Each row comes from the steps of one walk. Every step used is in the known rows, and no mark comes twice. Write the walk behind each row, first mark first.
Known rows
nele/zunefi/mupi/zezi: [  7.5  -7.3  -6.0  -5.8  43.8  23.0 -39.8  -1.5 -15.0  22.1   7.1  -2.6
  -3.4   7.2  -7.3  -8.2  -4.6  14.7 -13.1  23.2]
zunefi/nele/mupi/zezi: [  4.1 -14.8  -8.6 -13.9  17.6   2.3  -0.2  19.0  -2.4   5.2  16.6 -14.2
 -23.2 -10.6  -6.2  -7.1 -20.5  38.4  34.5  45.1]
zezi/mupi/nele/zunefi/dadu: [ 27.3 -15.7  -4.7  13.6 -22.2  44.3  -9.5  -7.1  27.9   1.1  -1.9   0.8
   2.1  -7.8 -24.2 -19.3  10.0  -1.9  -9.2 -49.7]
nele/mupi/dadu: [-20.4   7.4   3.7  -2.9 -30.3  -0.2  14.2   3.6   0.8  21.8 -20.9  27.1
 -14.1  32.8  24.1  37.2 -23.1  -6.7  21.9  25.7]
dadu/mupi/nele: [ 46.5   3.0   8.6  32.6 -24.1  -4.7  19.8  16.3   9.2  23.1 -36.1 -35.2
  27.4  15.8   9.5 -18.2  25.9 -41.1 -26.9 -41.3]
nele/mupi: [  7.8 -33.8  19.7 -18.8  -2.3   9.3   9.8  35.8 -15.1  28.7 -13.5  -7.8
 -34.8  -3.1  20.2   4.5  -5.9  24.0  24.3  27.4]
seteseg/zezi/zunefi/nele: [-54.2  16.9 -39.9 -16.0 -18.9 -22.9  33.8 -19.8   5.1 -35.5  22.0 -10.6
   3.0 -34.7  -7.3  14.4  21.6  30.9  16.5   8.5]
nele/zunefi/mupi/dadu: [-33.0  21.6 -14.4   2.4 -33.6  24.4 -17.5 -29.7  -4.0  32.8 -24.1  30.9
   5.9  26.9   8.4  31.4  -8.7 -24.0 -20.4  16.6]
zezi/mupi/nele: [ 37.0   5.7  18.9  -1.0  14.9  11.3  -4.1  -2.2  -2.3  -9.0  22.9  -0.1
  21.9  21.7  -4.1  -4.8  -2.5 -19.6  -9.1 -30.2]
nele/mupi/zezi/zunefi/dadu: [-27.5  -5.0 -30.5   4.1  17.7  -4.0  34.3  16.4   8.2 -32.6 -12.2 -31.5
 -22.9 -11.7  -6.9 -12.8   8.5  14.3   9.4 -17.8]
nele/zunefi/dadu/mupi/zezi/seteseg: [ 15.2  13.5  29.2  21.7  17.1 -23.6  -7.5   8.4  18.2   3.4  -5.6  41.1
   0.6 -23.4 -42.0 -29.0 -18.5  -1.5  -7.8   9.9]
seteseg/zezi: [ 19.0   2.5   6.1  -2.1  45.3 -36.3  -6.1  21.1   3.3 -16.0  13.7  16.3
  20.3  -2.6  19.3  27.9  15.0  16.4  11.8 -14.0]
zunefi/nele/mupi: [-13.6 -25.9 -11.9 -24.3 -44.2  13.9  19.1  15.0  -4.6  21.3  -2.6 -17.3
 -32.8 -38.5   1.7  -3.6  -7.3  31.9  29.2  44.6]
nele/zunefi/mupi: [ -9.2 -16.2  -7.6 -12.2  -6.8  43.5 -36.3 -12.9 -22.3  45.5 -16.2  -0.3
  -5.8 -10.3  -1.4  -3.2  13.8  -1.2 -37.8  12.7]
mupi/zezi/zunefi/nele: [-59.6  11.4 -31.0 -20.2  -8.7 -11.8  29.0 -21.6   4.9 -33.9  18.8 -11.5
  -9.9 -20.1 -14.4  -2.2  10.8  35.1  19.0  17.8]
dadu/mupi/nele/zunefi: [ 58.3 -14.7  25.9  28.0 -32.8  43.6 -18.8  -8.0  11.3  51.1 -10.6  -1.2
  11.1  28.3   0.0  -3.2  27.7  -4.5 -21.6 -39.4]
mupi/nele: [ 39.9  -6.4  15.5  13.1  -5.8   6.4  10.9   9.3  16.1   9.1  -2.8 -17.8
  10.9  17.4  17.1 -13.0  12.9  -7.2  -3.8 -29.4]
zezi/zunefi/nele/mupi: [-31.5 -14.5 -22.2 -22.4 -39.0   8.2  36.4   8.6 -14.0   9.2   4.9 -28.5
 -38.0 -31.1   2.6   5.7  -0.6  36.1  27.7  40.8]
dadu/mupi/zunefi/nele: [-23.5  -4.1 -26.3  -0.7 -64.3  -1.3  -3.2 -25.0  16.4 -14.1  -6.3 -18.3
   3.6 -29.1   3.7 -12.5  -8.0 -17.1   6.3  14.2]
dadu/mupi: [ -0.2  -5.6  21.7   5.8  -2.9 -23.3   8.5  24.4  -4.5  16.6 -67.5   0.7
  17.9  15.5   9.3  -7.0  31.8 -35.9 -26.3 -27.0]

Write each row's walk
[  1.6   5.6  22.5  -3.3  13.7 -24.1   2.2  11.2   8.9   1.4  25.3  33.8
 -21.6 -41.2 -33.0 -22.0 -42.0  29.3  23.9  54.9]
zunefi/nele/mupi/zezi/seteseg
[-28.5 -10.8 -20.8 -12.8 -52.5   5.6 -10.1 -30.4  21.0 -24.4  16.9  -6.5
  -8.2 -29.2   8.5  -9.3 -17.6   5.4  23.2  21.8]
mupi/zunefi/nele
[ 24.8   2.5 -18.4  14.5 -16.5  18.6   2.1   2.2  -4.6  27.3 -10.4 -44.0
  14.8  -8.5   8.9 -20.7  10.9 -26.1 -32.5  -8.6]
zunefi/mupi/nele
[  6.8  13.2  19.0 -30.4  68.5 -20.9 -25.3   1.9 -23.1 -39.5  38.9  45.8
  27.4   9.6  -9.2  33.0  -7.7  -3.2   1.7 -12.7]
seteseg/zezi/mupi
[  8.3  16.9  38.8  11.6  34.3 -43.1  -3.0  16.7   8.8  -1.4  -5.4  43.3
   3.2 -13.7 -29.5 -24.4 -22.4  -4.3  -3.6  19.5]
dadu/mupi/zezi/seteseg
[  8.9 -11.8  -0.7  24.0 -32.1   7.5   5.7  15.2  13.5  20.8 -70.3  -8.1
  13.8  -3.2 -12.7 -19.2  37.3 -34.2 -32.7 -48.8]
nele/zunefi/dadu/mupi
[ -5.5  16.0  20.6  -1.5  40.2 -26.5 -14.2   5.2  -1.4   0.4  11.8  37.8
  -6.2 -31.6 -30.1 -25.5 -31.9   6.3  -7.8  41.3]
zunefi/mupi/zezi/seteseg
[-25.9  18.8  -6.6  -4.6  49.5 -39.6  29.4   4.7 -15.7 -36.1  20.2  -5.2
   3.2  17.0  23.2  36.3  29.4  21.5   6.5 -20.3]
seteseg/zezi/zunefi
[ 36.9  -8.3 -13.3  19.1 -14.9  35.7 -10.3  -6.4  26.8  -3.8   8.0  -2.5
  11.8 -14.4 -24.5  -9.2  11.5   1.3  -8.8 -49.4]
seteseg/zezi/mupi/nele/zunefi/dadu
[  5.9  -9.9  24.0 -15.4  21.8   4.3 -46.6 -20.5 -13.0 -38.0  38.3  19.5
   0.3  27.5  25.3  10.9 -42.4 -27.0  10.4  -1.6]
zezi/mupi/zunefi
[-26.1   3.1  -0.6 -10.0  50.6 -16.2  27.7  13.0 -25.3 -19.2  17.1 -22.4
 -27.7  27.7  14.9  16.3   4.7  32.5  20.1  12.5]
nele/mupi/zezi/zunefi
[  3.6  11.4  23.6   2.3  32.0  -9.9 -24.4  -2.6   0.5  12.4  20.2  44.0
  -7.6 -27.5 -34.5 -22.1 -30.2  11.5  -8.6  39.1]
nele/zunefi/mupi/zezi/seteseg
[ 22.0 -32.3  10.8   2.0 -16.8  10.8 -23.2   5.0  -7.1   2.7  18.2 -21.5
 -31.3  11.1  46.4   5.3 -39.4  -5.3  27.7  25.9]
nele/mupi/zunefi
[-65.2  36.9 -30.5  -1.3 -17.2  -6.7  14.0 -25.2 -16.3   4.0 -25.8  10.5
   3.9  27.7  16.2  34.3  -3.7 -31.7 -19.6  17.3]
zezi/zunefi/mupi/dadu
[-21.4  41.4   4.9 -10.1  18.7 -21.2  -8.9 -20.6  -5.0 -25.6  15.8  62.7
  28.9  42.1   3.3  56.8 -23.8 -26.3   7.2  -2.1]
seteseg/zezi/mupi/dadu
[ 54.3 -22.5  31.0  13.9 -19.1  50.9 -24.6 -14.4  16.8  41.1  12.8   9.7
  -0.5  29.1   4.6  -1.1  17.3  18.2  -4.9 -31.6]
mupi/nele/zunefi
[  6.8  13.7 -28.3  15.6 -12.2  12.8  19.1  -3.5 -15.2  13.7  -2.7 -54.5
   9.5  -1.4   9.7 -12.4  19.0 -22.1 -34.6 -13.0]
zezi/zunefi/mupi/nele
[-67.5   6.8 -27.4 -26.1 -28.9 -10.0  35.0 -24.1   5.4 -29.8   5.7  -6.6
 -11.1 -25.3  -8.0   0.8  19.7  28.4  13.5   9.2]
zezi/zunefi/nele
[-34.4   9.8   5.8  -9.7  62.4 -25.6  21.5   1.3 -15.5 -34.9  14.3  -7.1
 -13.7  36.9  13.6  11.5  13.9  27.1  10.6  -7.1]
mupi/zezi/zunefi
[ -4.5  -6.3  -7.3  17.4 -19.8 -15.7  21.2  26.7  12.3   2.7 -80.1 -14.6
  16.9  -8.2  -6.6 -22.3  33.9 -44.1 -30.0 -43.8]
zunefi/dadu/mupi
[ 16.1 -13.0  12.2  19.9 -18.3  -9.9 -24.5  -1.6  -0.8  -5.1 -19.6 -14.8
   5.5  22.2  38.4  -2.3 -12.2 -47.0  -6.9 -11.7]
dadu/mupi/zunefi
[ 51.2  17.9   7.8   7.0  25.7  -1.8  -4.5   1.0  -4.0 -13.9  38.2  -3.8
  35.0  13.3  -3.8   8.8  -1.2 -16.5  -6.7 -31.6]
seteseg/zezi/mupi/nele
[-19.9   5.8 -26.7 -18.4 -31.4  -0.9 -20.8 -36.3   7.3 -41.8  45.3   4.4
   9.2 -32.1  -6.0   7.6 -27.4  -0.8  20.8  21.4]
seteseg/zezi/mupi/zunefi/nele
[ 21.5  -4.2  -1.0  18.9  26.8  -2.6 -10.1  18.4  11.3   3.6 -30.4  -7.8
  11.3  13.5 -14.8 -18.5  10.6  -8.1  -9.2 -20.5]
nele/zunefi/dadu/mupi/zezi
[ 52.4 -14.0  34.0   3.5  -5.6  53.7 -34.5 -23.1   4.1  27.7  30.3  23.0
   6.3  31.4  -9.8   5.6   7.8  10.1  -9.5 -32.5]
zezi/mupi/nele/zunefi
[ 14.6  -1.5  14.9   7.3  47.0 -23.1  -8.6  24.6  -2.7   1.2 -28.4  -2.1
  13.5  25.7   0.4 -10.1   7.7  -9.5  -4.7  -6.2]
dadu/mupi/zezi
[-22.5  -7.0 -31.0 -15.3 -32.7  -0.2  36.0  12.7 -16.2   5.7  15.6 -32.2
 -28.5 -38.3   2.3  15.0   1.3  37.2  29.8  41.1]
seteseg/zezi/zunefi/nele/mupi
